Every row comes from one small tree of marks. Brackets hold a mark, then the marks that hang from it, in the order of their numbers. Every link used is in the known rows. Which tree was each row made from?
Known rows:
[Q951 Q26 Q522]: [  2 -10 -10   7  18   8 -37   5   5  -2   6  10  -3  -7 -26   7  -8  -1
   9   3 -20 -15 -13]
[Q303 [Q496 Q26 [Q522 [Q200 Q551]]]]: [  3 -10   2 -27  -5  36  35   3 -17   2  16 -47  -8 -14 -24  20  -2   0
 -12  19 -18  -1   6]
[Q344 [Q951 Q26]]: [  5 -15  -7   2   4 -18 -25  23  -2  15  -7  11  -1 -24 -13   1  -7 -11
   6 -12 -12  -7 -14]
[Q496 Q26 [Q522 [Q200 [Q344 [Q951 Q303]]]]]: [ -3 -29 -15   3   5 -13   3  36  -7   0  -2   1  -6 -34 -13   6   3 -22
 -10  11 -11  -2 -12]
[Q344 [Q951 [Q303 [Q496 Q26 [Q522 Q200]]]]]: [ -2 -21  -6   3  -3  -3  -2  25 -12  -4  -8 -22 -22 -24 -22  14  -1 -11
 -34   4 -13  -5 -18]
[Q303 [Q496 Q522]]: [  2   6   9 -12  -8  17  -4  -9  -9 -10  13 -19 -15 -17 -11  10  -7   7
 -14   6 -17  -1   7]
[Q234 [Q200 Q522]]: [  4 -12  -8 -14  -6  -5  17  -7   9  -6  33 -13  -1 -19 -11   2  -1   3
 -18  14  -9  -6   7]
[Q344 [Q951 Q522]]: [ -5  -5  -7  12  18 -19 -35  12   7   2  -4  11  11 -25 -19  12  -5 -11
  -2   1 -11  -4 -15]
[Q234 [Q496 Q26 [Q522 [Q200 [Q344 Q951] Q551]]]]: [ -2 -21  -3 -33   6  10  52  21 -24  17  23 -31   3 -41 -17  19  -1 -36
   9  11 -31   1  19]
[Q344 [Q951 [Q303 [Q496 Q26]] Q522]]: [-18  -8   4  18   7   4 -38  22  -7  -7 -11  -2 -24 -11 -25  14  11 -10
 -14  -5 -29   7 -35]
[Q951 Q26 [Q303 Q496] [Q522 [Q200 Q344 Q551]]]: [-14 -20 -28 -14  -3  16   2   3  -9   3  10  15  -1  12 -23   6  22 -15
  26  -5 -31   7 -34]
[Q200 Q344 Q522 Q551]: [-10  -4   0 -32  -5  15  15   0   3   7  37   8  16 -27  -3   6  10  -3
  34   3 -25  19   2]
[Q133 [Q551 [Q496 Q26]]]: [ 12 -13  -3 -23  -2  23  34   1 -15   6   0 -36 -29  17  -2  12 -29  -3
  12  -6  -6  15   9]
[Q951 Q26 Q303 [Q522 [Q200 Q344]]]: [ -6 -25 -37  10  13  -5 -19  14   3  -3   0  28   0   3 -20  -2  11 -16
  18   1 -14 -10 -29]
[Q551 Q200 [Q496 Q26]]: [ 16 -13   1 -11  11  24  23 -12 -14   1  -1 -33 -37   6  -7  11  -1 -13
 -16  -1   1  10   5]
[Q200 [Q344 [Q951 Q26 Q303]] Q522 Q551]: [-14 -29 -12 -19  -2 -12 -21  30  -1  14  23  33   8 -31 -15   2  14  -8
  30 -15 -39  13 -33]
[Q496 Q26 [Q522 [Q200 Q551]]]: [ 10 -22  -6 -18   9  25  31  14 -11   1  17 -37   3 -13 -24  16  -8   0
 -10  26  -9  -8   8]
[Q303 [Q496 Q26 [Q522 [Q200 [Q344 Q951] Q551]]]]: [ -2 -14   0 -33  -5  17  31  17 -16  14  16 -26   2 -47 -17  19   2 -23
   7  12 -29  14   2]
[Q200 [Q344 [Q951 Q26 Q303]] Q522]: [-13 -27 -11  -3   0 -20 -36  29   5   7  13  37  -2 -42 -10  -2   6 -15
  22 -16 -30   6 -31]
[Q133 [Q551 [Q200 Q344 Q522] [Q496 Q26]]]: [ 10 -27 -12 -41   3  28  39 -17  -3  12  25 -25 -29 -15  -4  19 -18 -13
  14  -5 -17  20  10]
[Q551 [Q200 Q344 Q522] [Q496 Q26]]: [  7 -15   2 -27   7  33  19 -14  -3   4  28 -21 -32 -31  -3  15   4 -18
  10   0 -16  20   8]
[Q496 Q26 [Q522 [Q200 [Q344 Q951] Q551]]]: [  2 -24  -8 -25   6   3  27  26 -11  14  17 -17  14 -43 -18  16  -3 -24
   7  19 -20   6   6]
[Q496 Q26 Q522]: [  6  -8  10  -2   9  22  -8  14  -7 -10  13 -25 -17 -21 -15  12 -14   5
 -16  23 -16  -8  11]

Write each row's tree:
[  4 -26 -22  -1  -4 -17 -18  20 -10   3  -9   0 -14 -20 -27   7  -6  -8
 -22 -10 -16 -16 -25]
[Q344 [Q951 Q26 [Q303 [Q496 [Q522 Q200]]]]]
[-10 -23 -25   2  11 -12 -39   3  -3   8  -5  33 -20 -11 -25   8  20 -25
  -3 -18 -35   4 -40]
[Q551 [Q200 [Q344 [Q951 Q26 [Q303 Q496] Q522]]]]
[ 21 -12  -4 -14   8  28  23   4 -13  -8  11 -49 -25 -17 -15  16 -21  -8
  -9  16   3  -4  17]
[Q551 [Q496 Q26 [Q522 Q200]]]
[ -2  -5  15 -41  -5  45  28   2 -10   3  41 -24 -15 -28  -3  15   4 -10
  42   3 -29  33   6]
[Q200 Q344 Q522 [Q551 [Q496 Q26]]]
[ -3  -2  -8 -25   8   3  -1   2  -9   7  15   2   9 -17 -13  14   3 -23
  39  -6 -23  31  -8]
[Q200 [Q344 [Q951 Q522]] [Q551 Q496]]
[ 17 -24 -20 -37  -1  24  52  -1 -14   5  15 -39 -19 -10  -6  16 -33 -17
  15  11  -5   9  23]
[Q133 [Q551 [Q496 Q26 [Q522 [Q200 Q344]]]]]
[ 15 -15  -4 -42  -5   8  43  11 -23  -1  38 -39 -15 -28 -18  14  -4 -21
   3  22 -30  25  16]
[Q234 [Q200 [Q344 Q951] [Q551 [Q496 Q26 Q522]]]]
[ 10 -16 -17 -21   5   7  29   1  -5   2  16 -22  18  -7 -18  11  -8   3
  -8  15  -1  -9   8]
[Q496 [Q522 [Q200 Q551]]]
[  6  -2  -8 -14  -6  12  16 -10  -4  -3   7 -25  -6 -18 -14  11  -8  -1
 -20   9  -1  -9   8]
[Q303 [Q496 [Q522 Q200]]]
[ -9 -17  -7 -22 -11  29  33  11 -19  -5  15 -20 -14  -2 -13  10  16  -9
  -1  13 -27  13 -10]
[Q951 [Q303 [Q496 Q26 [Q522 [Q200 Q344 Q551]]]]]
[ -2 -33 -36  21  20 -28 -38  28   5   4 -17  21   5  -9 -32   5   1 -17
  -8  -7  -8 -19 -39]
[Q344 [Q951 Q26 Q303 [Q522 Q200]]]
[  7 -19 -12 -13  18  12  15  13 -10   9   4 -34  -1 -17 -30  23  -7 -22
  12   5  -8   9  -8]
[Q344 [Q951 [Q522 [Q200 [Q551 [Q496 Q26]]]]]]
[ -5 -18 -26  11   5   7 -22   3   0  -6  -8   6 -14  10 -28   5   7  -6
  -5  -6 -14 -14 -34]
[Q951 Q26 [Q303 Q496] [Q522 Q200]]
[ -2  -5   1 -42  -6   4  13   4  -6  13  31  -2   8 -43  -3  12   1 -16
  41 -13 -23  35  -1]
[Q200 [Q344 Q951] Q522 [Q551 Q496]]
[ 14 -13  -5 -26   0  29  50   2 -17   8   8 -45 -11   9 -10  12  -1 -11
  13   4   3  15   5]
[Q522 [Q200 [Q551 [Q496 Q26]]]]
[-23  -9   8 -16 -14   8  11  25 -19   7   2   2 -14  -7  -2   5  28 -19
  16 -10 -36  33 -28]
[Q200 [Q344 [Q951 [Q303 [Q496 Q26]]]] Q551]
[  6 -25 -14 -43  -3  -9  41  10 -26  11  42 -14  -2 -31 -25   9  -2 -29
   5   9 -49  -3  18]
[Q234 [Q200 [Q344 [Q951 Q26]] Q551] [Q496 Q522]]
[ -2 -12   2 -17  -3   9  13  15 -10   7   6 -20 -10 -55 -14  15  -3 -26
  -3  11 -20   4   4]
[Q303 [Q496 Q26 [Q522 [Q200 [Q344 Q951]]]]]
[ 20 -26 -18 -38   6  26  41 -14 -15   5  17 -32 -35  -2  -8  19 -26 -13
  -2   6 -17  13  21]
[Q133 [Q551 [Q200 Q344] [Q496 Q26 Q522]]]
[  7 -25 -15 -29  -2  -3  -9  21 -24   1  18   7 -14 -13 -14   6  -2 -11
  25 -12 -34  21 -19]
[Q200 [Q344 [Q951 Q26 Q303]] [Q551 [Q496 Q522]]]
[ -6 -33 -34  11  23 -25 -42  13   4   7  -7  41  -8  -9 -25   4  16 -25
  -3 -12 -27  -4 -37]
[Q551 [Q200 [Q344 [Q951 Q26 Q303 Q522]]]]
[  5 -13 -18 -36  -6  -8  43   3 -11  22   7  -9  14 -14   0   6   5 -32
  32  -9   1  27  -1]
[Q522 [Q200 [Q344 Q951] [Q551 Q496]]]
[-17 -18  -9   7  12   3 -20   6  -7   2  -7  10 -27 -15 -20  14  25 -24
 -15  -5 -32  13 -33]
[Q551 [Q200 [Q344 [Q951 [Q303 [Q496 Q26]] Q522]]]]
